Each row was made from one path, in order. Every step used is in the known rows, and no mark comes twice. Write each row's path.
Known rows
S, A: .00,.06,.23,.16,.11,.17,.04,-.10,-.07,.12,.18,.10,-.08,-.26,.06,-.01,-.24,-.60,.10,.28,.04,.18,.09,-.06,-.15,.18,-.16,-.04,-.08,-.07,.05,-.15,.25,-.23,-.29,.26,-.23,.06,-.06,.30,.14,.00,-.09
S, A, X, D, H: -.01,.00,.11,.14,.17,.32,-.02,-.19,-.28,.00,.24,.01,-.20,-.35,.24,-.06,-.31,-.74,.09,.12,.09,.16,.13,-.06,-.04,.07,-.12,.01,.03,-.06,.23,-.32,.14,-.31,-.27,.16,-.21,.13,-.03,.30,.10,.11,-.11
H, A: -.02,.16,.25,.04,.25,.12,-.01,.00,-.12,.09,-.23,.28,-.09,-.23,.04,-.35,.00,-.54,.00,.29,-.04,.07,.07,.06,-.24,.29,-.06,-.01,-.03,-.04,.18,-.22,.34,-.34,-.19,.16,-.03,.14,.11,.06,.04,.03,-.18
D, X, Z, H, A: .05,.00,.03,.08,.29,-.10,.12,-.11,-.06,.07,-.01,.17,.04,-.22,.03,-.15,-.04,-.30,.03,.12,.08,.16,.08,-.14,-.04,.21,-.06,-.03,-.17,.08,.34,-.29,.47,-.35,-.29,.11,-.19,-.02,-.15,-.05,.02,.17,-.06
X, Z: .19,.09,.08,-.02,.06,-.20,.23,-.12,.15,.05,-.11,-.05,-.04,-.12,.07,-.13,-.38,-.30,.05,.09,.07,.07,.03,-.12,-.37,.18,.18,.01,-.01,.08,.09,-.14,.24,-.40,-.19,.16,.01,-.13,-.03,.10,.03,-.15,.01
H, A, X, D: .00,.13,.19,.02,.36,.18,-.04,-.13,-.26,.01,-.16,.20,-.20,-.34,.18,-.33,-.08,-.68,.03,.15,.02,.06,.13,.08,-.11,.21,-.01,.05,.03,.00,.34,-.40,.26,-.44,-.25,.09,-.02,.17,.11,.04,-.04,.08,-.29
D, H, A: -.08,.03,.10,-.03,.16,.29,-.08,-.03,-.19,.03,-.11,.14,-.11,-.22,.09,-.46,-.02,-.46,-.12,.17,-.03,.17,.05,-.07,-.27,.23,-.04,-.09,.09,-.15,.23,-.21,.26,-.29,-.05,.06,-.03,.31,.18,.03,.16,.15,.02
S, A, H, Z: -.08,.06,.15,.16,.01,.18,.01,-.20,-.13,.16,.28,.00,-.02,-.28,.02,-.17,-.26,-.44,-.03,.19,.00,.09,.07,-.12,-.06,.28,-.21,-.03,.03,-.06,.00,-.18,.23,-.37,-.02,.19,-.19,-.01,-.04,.34,.14,-.03,-.12
X, D: .01,.16,.13,-.13,.26,.05,.07,-.33,-.16,-.05,.10,-.02,-.15,-.31,.13,-.17,-.08,-.42,.16,-.09,.09,.04,-.05,-.09,-.08,.07,-.04,.03,-.03,.05,.33,-.25,.13,-.38,-.30,.09,-.03,.08,-.04,-.03,-.09,.01,-.02
Z, S, A, X, D, H: .06,.14,.21,.02,.15,.21,-.04,-.17,-.12,-.07,.19,.06,-.09,-.23,.12,.00,-.34,-.65,.09,.06,.15,.36,.04,-.08,-.16,.17,-.21,.19,.05,-.10,.30,-.09,.04,-.50,-.22,.05,-.22,.04,-.04,.20,.16,-.05,-.26
D, X, Z, S, A: .13,.04,.09,.10,.14,-.14,.18,-.19,-.01,.00,.17,.14,.07,-.14,.06,.05,-.34,-.41,.09,.08,.16,.26,-.01,-.15,-.10,.20,-.14,.11,-.11,.07,.34,-.20,.33,-.44,-.30,.17,-.19,-.15,-.20,-.05,.02,.09,-.15
D, X, A, H, Z, S: -.15,.07,.05,.01,.23,.02,.12,-.33,-.25,-.03,.36,.21,.21,-.31,.11,-.13,-.13,-.38,.03,.09,.14,.06,.00,-.17,-.04,.25,-.25,.14,-.14,-.04,.30,-.16,.38,-.56,.02,.10,-.13,-.16,-.08,-.15,-.04,.26,-.23
D, X: .01,-.01,.05,-.04,.26,.03,.17,-.24,-.13,.05,.28,.19,.05,-.30,.09,-.06,-.05,-.32,.10,.08,.14,.11,-.03,-.12,.01,.14,-.16,.05,-.16,.00,.37,-.18,.36,-.32,-.32,.15,-.14,-.01,-.11,-.13,-.07,.25,-.02
S, D, H, Z, X, A: -.01,.01,.04,.15,.10,.21,-.17,-.09,-.07,-.07,.15,-.04,-.07,.04,.09,-.14,-.02,-.25,.00,-.08,.18,.15,.11,.03,-.40,.11,-.02,-.04,-.01,-.05,.08,.00,.14,-.28,-.13,.05,.16,-.05,.20,.16,-.02,.18,.27
H, A, X, Z, S, D: .13,.14,.21,.11,.25,.03,-.05,-.03,-.07,.01,-.27,.18,-.14,-.16,.11,-.22,-.18,-.59,.00,.18,.08,.16,.15,.13,-.29,.27,.05,.12,.06,.01,.25,-.27,.29,-.51,-.22,.07,.04,-.01,.11,.11,.01,-.04,-.25
A, X, D, H, Z: .05,.01,-.02,-.09,.26,.26,-.01,-.37,-.24,-.11,.17,-.10,-.17,-.35,.31,-.15,-.27,-.45,.04,-.17,.17,.04,.15,-.05,-.06,.00,.12,.07,.15,-.02,.37,-.27,.02,-.47,-.16,-.07,-.01,.11,.10,.03,.00,.05,-.06
S, D, X: .09,.02,.12,.03,.23,.03,-.06,-.18,-.08,.00,.19,.08,-.04,-.07,.06,-.02,.11,-.23,.18,.01,.25,.18,-.03,.08,-.14,.13,-.10,.09,-.14,-.01,.23,-.12,.33,-.27,-.40,.08,.08,-.10,-.04,.05,-.21,.29,.23
S, D, X, A: .02,.04,.13,.08,.24,.06,-.05,-.19,-.14,-.03,.21,.13,.01,-.10,.13,-.01,.08,-.38,.16,.07,.26,.13,-.01,.05,-.21,.12,-.11,.09,-.20,-.04,.16,-.12,.38,-.33,-.29,.10,.07,-.17,-.02,.03,-.18,.35,.14
H, Z, S, D: .09,.21,.19,.05,.11,.02,-.14,-.20,.19,-.09,.07,-.10,.03,.02,-.03,.01,-.27,-.17,.09,-.14,.15,.13,.17,-.02,-.35,.23,-.01,.16,.08,.02,.13,.16,.02,-.54,-.14,-.03,.03,-.23,.08,.04,.09,-.24,-.01
X, D, H: -.04,.08,.05,-.15,.20,.18,.02,-.31,-.24,-.05,.12,-.09,-.19,-.28,.15,-.30,-.10,-.41,.09,-.14,.07,.11,-.04,-.12,-.10,.05,-.04,-.05,.06,-.03,.34,-.26,.10,-.35,-.21,.04,-.02,.22,.02,-.04,-.01,.12,.10

Write each row's path
.02,.02,.07,.00,.15,.25,-.05,-.07,-.13,-.01,-.15,.12,-.10,-.18,.14,-.39,-.21,-.50,-.10,.11,.02,.25,.11,-.06,-.29,.21,.02,.02,.15,-.12,.30,-.24,.19,-.45,-.05,.01,-.03,.21,.19,.05,.16,.07,-.12 -> D, H, A, X, Z, S
.10,.03,.12,.13,.24,-.04,-.11,-.09,-.01,.02,-.02,.08,-.08,.00,.03,-.09,.12,-.25,.10,.06,.20,.22,.06,.06,-.19,.18,-.08,.03,-.16,.03,.20,-.20,.41,-.32,-.38,.07,.05,-.13,-.06,.10,-.12,.20,.18 -> S, D, X, Z, H, A
-.03,.16,.08,-.10,.08,.04,.06,-.34,-.02,.08,.19,-.04,.09,-.26,-.01,-.25,-.18,-.08,-.11,-.03,.05,.02,-.02,-.14,-.12,.32,-.14,.13,.15,-.06,.11,-.04,.14,-.60,.17,-.02,-.02,-.15,.05,.11,.08,-.16,-.13 -> A, H, Z, S
.21,.16,.17,.01,.05,-.16,.01,-.05,.13,-.05,-.20,.00,-.06,.06,.00,-.15,-.32,-.36,.04,.04,.11,.29,.02,-.04,-.51,.26,.05,.11,.06,.01,.15,-.08,.21,-.52,-.18,.07,.06,-.16,.02,.11,.06,-.16,-.02 -> X, Z, S, D, H, A
.09,.01,.07,.00,.11,.18,-.14,-.12,-.07,-.01,.08,-.04,-.15,-.02,.09,-.19,.07,-.24,.06,-.03,.18,.22,.01,.04,-.34,.09,.00,-.01,.00,-.12,.08,-.07,.18,-.23,-.23,-.01,.15,.04,.13,.17,-.05,.19,.34 -> S, D, H
-.05,.12,.07,-.13,.16,.18,-.07,-.32,-.16,-.13,.14,-.14,-.14,-.18,.13,-.25,-.22,-.36,.08,-.25,.05,.12,.06,-.16,-.15,.09,-.04,.01,.13,.00,.39,-.15,-.03,-.47,-.11,-.03,-.04,.13,.04,-.08,.06,-.02,.01 -> X, D, H, Z, S
-.09,.05,-.01,-.02,.09,.08,.11,-.27,-.09,.14,.33,-.01,.04,-.28,-.02,-.25,-.06,-.05,-.17,-.02,.05,-.07,.06,-.14,-.09,.28,-.14,-.03,.08,.06,.11,-.10,.21,-.43,.14,.11,.03,-.09,.09,.14,.04,-.04,-.07 -> A, H, Z, X
-.17,.14,.09,-.05,.17,.06,.16,-.27,-.24,.06,.17,.17,.08,-.40,.17,-.27,-.08,-.45,-.02,.24,.04,-.04,-.02,-.14,-.27,.24,-.15,.05,-.13,-.12,-.01,-.15,.37,-.52,.15,.12,-.02,-.06,.02,.09,-.01,.20,-.17 -> X, A, H
-.08,.15,.16,.07,.36,.22,-.15,.04,-.03,.14,-.23,.21,-.07,-.34,-.01,-.31,.32,-.38,-.03,.23,-.05,.11,.22,-.02,-.12,.25,-.05,-.13,-.20,-.07,.15,-.13,.38,-.23,-.25,-.04,-.19,.19,.00,.22,.18,.00,-.06 -> Z, H, A
.03,.20,.21,.10,.05,.08,-.07,-.14,.13,-.06,.11,-.04,.05,-.09,-.04,.04,-.41,-.35,.05,-.02,.06,.13,.22,-.10,-.27,.25,-.07,.10,.07,.00,.10,.10,.03,-.51,-.10,.06,-.15,-.16,.03,.10,.21,-.30,-.16 -> H, Z, S, A
.25,.19,.17,.02,.06,-.24,.12,-.13,.21,-.05,-.14,-.05,-.02,.04,.02,-.02,-.35,-.27,.10,.00,.17,.28,.00,-.05,-.49,.21,.05,.17,.00,.05,.12,-.04,.18,-.53,-.25,.06,.06,-.28,-.04,.11,.01,-.21,.01 -> X, Z, S, D
-.02,-.03,.02,.03,.22,.18,.11,-.08,-.23,-.01,.32,.12,-.16,-.21,.03,-.17,.00,-.37,-.05,-.08,.11,.15,.06,-.09,-.12,.05,-.19,-.16,-.10,.14,.36,-.15,.14,-.15,-.26,.24,.01,.13,.05,.08,.00,.20,.03 -> Z, X, D, H
.27,.10,.08,.02,.18,-.05,.08,-.22,.04,-.05,-.04,-.02,-.09,-.15,.22,.04,-.41,-.41,.06,.00,.25,.18,.11,.02,-.31,.12,.17,.23,.07,.01,.21,-.14,.14,-.53,-.27,-.02,.04,-.22,.03,.14,-.01,-.12,-.11 -> A, X, Z, S, D
-.10,.06,.00,-.02,.14,.08,.09,-.30,-.15,.10,.33,-.03,.00,-.27,-.01,-.27,-.06,-.10,-.15,-.08,.03,-.07,.06,-.13,-.04,.25,-.15,-.03,.07,.07,.17,-.15,.16,-.47,.10,.10,.03,-.09,.06,.13,-.01,-.01,-.06 -> A, H, Z, X, D
-.02,.15,.09,-.06,.09,.04,-.04,-.33,.00,.07,.21,-.07,.06,-.17,-.02,-.23,-.12,-.07,-.09,-.06,.09,.05,-.04,-.08,-.15,.31,-.14,.15,.12,-.04,.09,-.03,.14,-.61,.15,-.05,.06,-.17,.07,.15,.03,-.10,-.05 -> A, H, Z, S, D
-.02,.11,.06,-.07,.10,.05,-.01,-.36,-.06,.07,.28,-.03,.08,-.20,.03,-.20,-.10,-.04,-.06,-.07,.10,.06,-.05,-.09,-.07,.32,-.19,.15,.10,-.05,.17,-.08,.21,-.61,.11,-.04,.02,-.19,.01,.08,.00,-.02,-.07 -> A, H, Z, S, D, X
.01,-.02,.05,-.01,.16,.26,-.03,-.05,-.19,.00,-.14,.10,-.14,-.19,.18,-.44,-.20,-.50,-.11,.14,.00,.15,.11,-.06,-.29,.20,.07,-.04,.15,-.11,.25,-.29,.25,-.37,-.05,.04,-.02,.24,.21,.04,.14,.12,-.05 -> D, H, A, X, Z
-.17,.01,.01,.01,.23,.03,.14,-.33,-.26,.00,.38,.21,.17,-.34,.14,-.14,-.10,-.36,.02,.11,.11,.02,.01,-.18,.01,.22,-.25,.06,-.15,-.02,.26,-.22,.42,-.50,.00,.13,-.12,-.10,-.08,-.10,-.05,.32,-.16 -> D, X, A, H, Z
.26,.04,.03,.01,.17,.04,.05,-.20,.02,-.08,-.01,-.05,-.11,-.14,.24,-.02,-.39,-.37,.03,-.02,.21,.23,.10,-.01,-.31,.12,.14,.19,.11,-.01,.23,-.17,.12,-.53,-.21,-.06,.05,-.14,.05,.13,.02,-.08,-.06 -> A, X, Z, S, D, H
.12,.17,.22,-.01,.20,-.01,-.07,-.16,.05,-.08,.15,.14,.02,-.06,-.02,.05,-.06,-.31,.16,-.02,.27,.38,-.07,.03,-.26,.20,-.19,.26,-.09,-.06,.29,.04,.17,-.47,-.32,.00,.00,-.18,-.07,.04,-.06,.07,-.01 -> Z, S, D, X
.06,.01,.12,.05,.17,.27,-.23,-.08,-.15,-.02,-.05,.02,-.19,-.06,.15,-.27,.07,-.40,.02,.06,.15,.21,.09,.16,-.31,.15,.02,.01,.05,-.11,.14,-.17,.21,-.30,-.22,-.01,.15,.11,.21,.19,-.05,.23,.22 -> S, D, H, A, X
.09,.02,.09,.22,.13,.16,.04,-.07,-.08,.09,.09,.04,-.14,-.30,.16,.02,-.33,-.64,.05,.21,.07,.17,.22,-.06,-.14,.14,-.01,.00,-.06,-.01,.09,-.25,.25,-.31,-.28,.15,-.25,.01,-.07,.41,.18,-.05,-.15 -> S, A, X, Z, H
.23,.02,.00,.00,.20,-.01,.22,-.19,.00,-.01,-.04,-.03,-.10,-.24,.25,-.02,-.38,-.42,.03,.06,.15,.04,.14,-.05,-.21,.08,.24,.14,.04,.03,.20,-.23,.21,-.46,-.21,.04,-.01,-.11,.03,.11,.00,-.10,-.10 -> A, X, Z
-.15,.01,.00,-.01,.26,.05,.17,-.33,-.30,.04,.37,.26,.15,-.39,.15,-.15,-.04,-.41,.04,.17,.12,.04,-.08,-.15,.01,.19,-.27,.08,-.20,-.06,.27,-.26,.46,-.47,-.04,.15,-.12,-.05,-.11,-.11,-.05,.41,-.15 -> D, X, A, H
.08,.17,.25,.07,.17,.14,.01,-.14,-.03,-.01,.15,.13,-.05,-.24,.08,.08,-.34,-.61,.11,.15,.16,.35,.06,-.04,-.20,.21,-.19,.21,-.01,-.08,.22,-.04,.10,-.48,-.24,.08,-.22,-.09,-.05,.23,.17,-.12,-.30 -> Z, S, A, X
.21,.03,-.01,.01,.26,.05,.12,-.18,.02,.04,-.04,-.03,-.11,-.29,.23,-.01,-.25,-.38,-.01,.07,.16,.08,.19,-.07,-.18,.08,.22,.05,-.02,.01,.20,-.20,.24,-.40,-.23,-.04,-.08,-.07,.03,.19,.08,-.10,-.08 -> A, X, Z, H
.08,-.02,-.03,.04,.24,-.08,.16,-.18,-.01,.04,.09,.12,.06,-.22,.07,-.04,-.08,-.24,.06,.07,.12,.16,.05,-.19,-.02,.17,-.04,.00,-.21,.07,.32,-.22,.42,-.34,-.30,.08,-.18,-.07,-.17,-.01,.00,.14,.00 -> D, X, Z, H
-.06,-.01,.03,.05,.24,.20,.09,-.03,-.24,-.01,.26,.19,-.20,-.22,.02,-.27,.05,-.44,-.07,-.02,.05,.13,.08,-.08,-.15,.11,-.20,-.19,-.08,.13,.38,-.21,.18,-.17,-.24,.23,-.01,.17,.07,.08,.00,.20,-.05 -> Z, X, D, H, A
-.01,.01,.10,.14,.15,.31,-.05,-.22,-.26,-.02,.23,-.05,-.19,-.30,.23,-.08,-.38,-.69,.08,.05,.09,.14,.19,-.06,-.04,.08,-.09,.00,.06,-.03,.22,-.27,.11,-.35,-.23,.13,-.20,.11,.00,.29,.12,.02,-.14 -> S, A, X, D, H, Z
.10,.01,.08,.08,.15,.17,-.19,-.05,-.08,-.02,-.11,.00,-.18,.00,.13,-.28,.00,-.38,.01,.03,.15,.21,.07,.12,-.37,.18,.07,.03,.07,-.08,.14,-.19,.22,-.31,-.20,.00,.16,.05,.17,.19,-.06,.15,.20 -> S, D, H, A, X, Z
-.07,.09,.03,-.09,.10,.06,.07,-.34,-.07,.12,.21,-.06,.05,-.29,.01,-.31,-.13,-.07,-.14,-.02,.01,-.07,.02,-.15,-.08,.29,-.07,.05,.12,-.03,.08,-.10,.20,-.51,.15,.01,.02,-.08,.07,.12,.01,-.09,-.05 -> A, H, Z
.07,.03,.07,.07,.13,-.14,.19,-.23,-.08,.03,.22,.13,.09,-.20,.03,-.07,-.31,-.35,.04,.09,.13,.25,-.06,-.18,-.06,.25,-.20,.12,-.07,.06,.33,-.24,.37,-.50,-.18,.17,-.19,-.15,-.20,-.02,.02,.11,-.15 -> D, X, Z, S, A, H
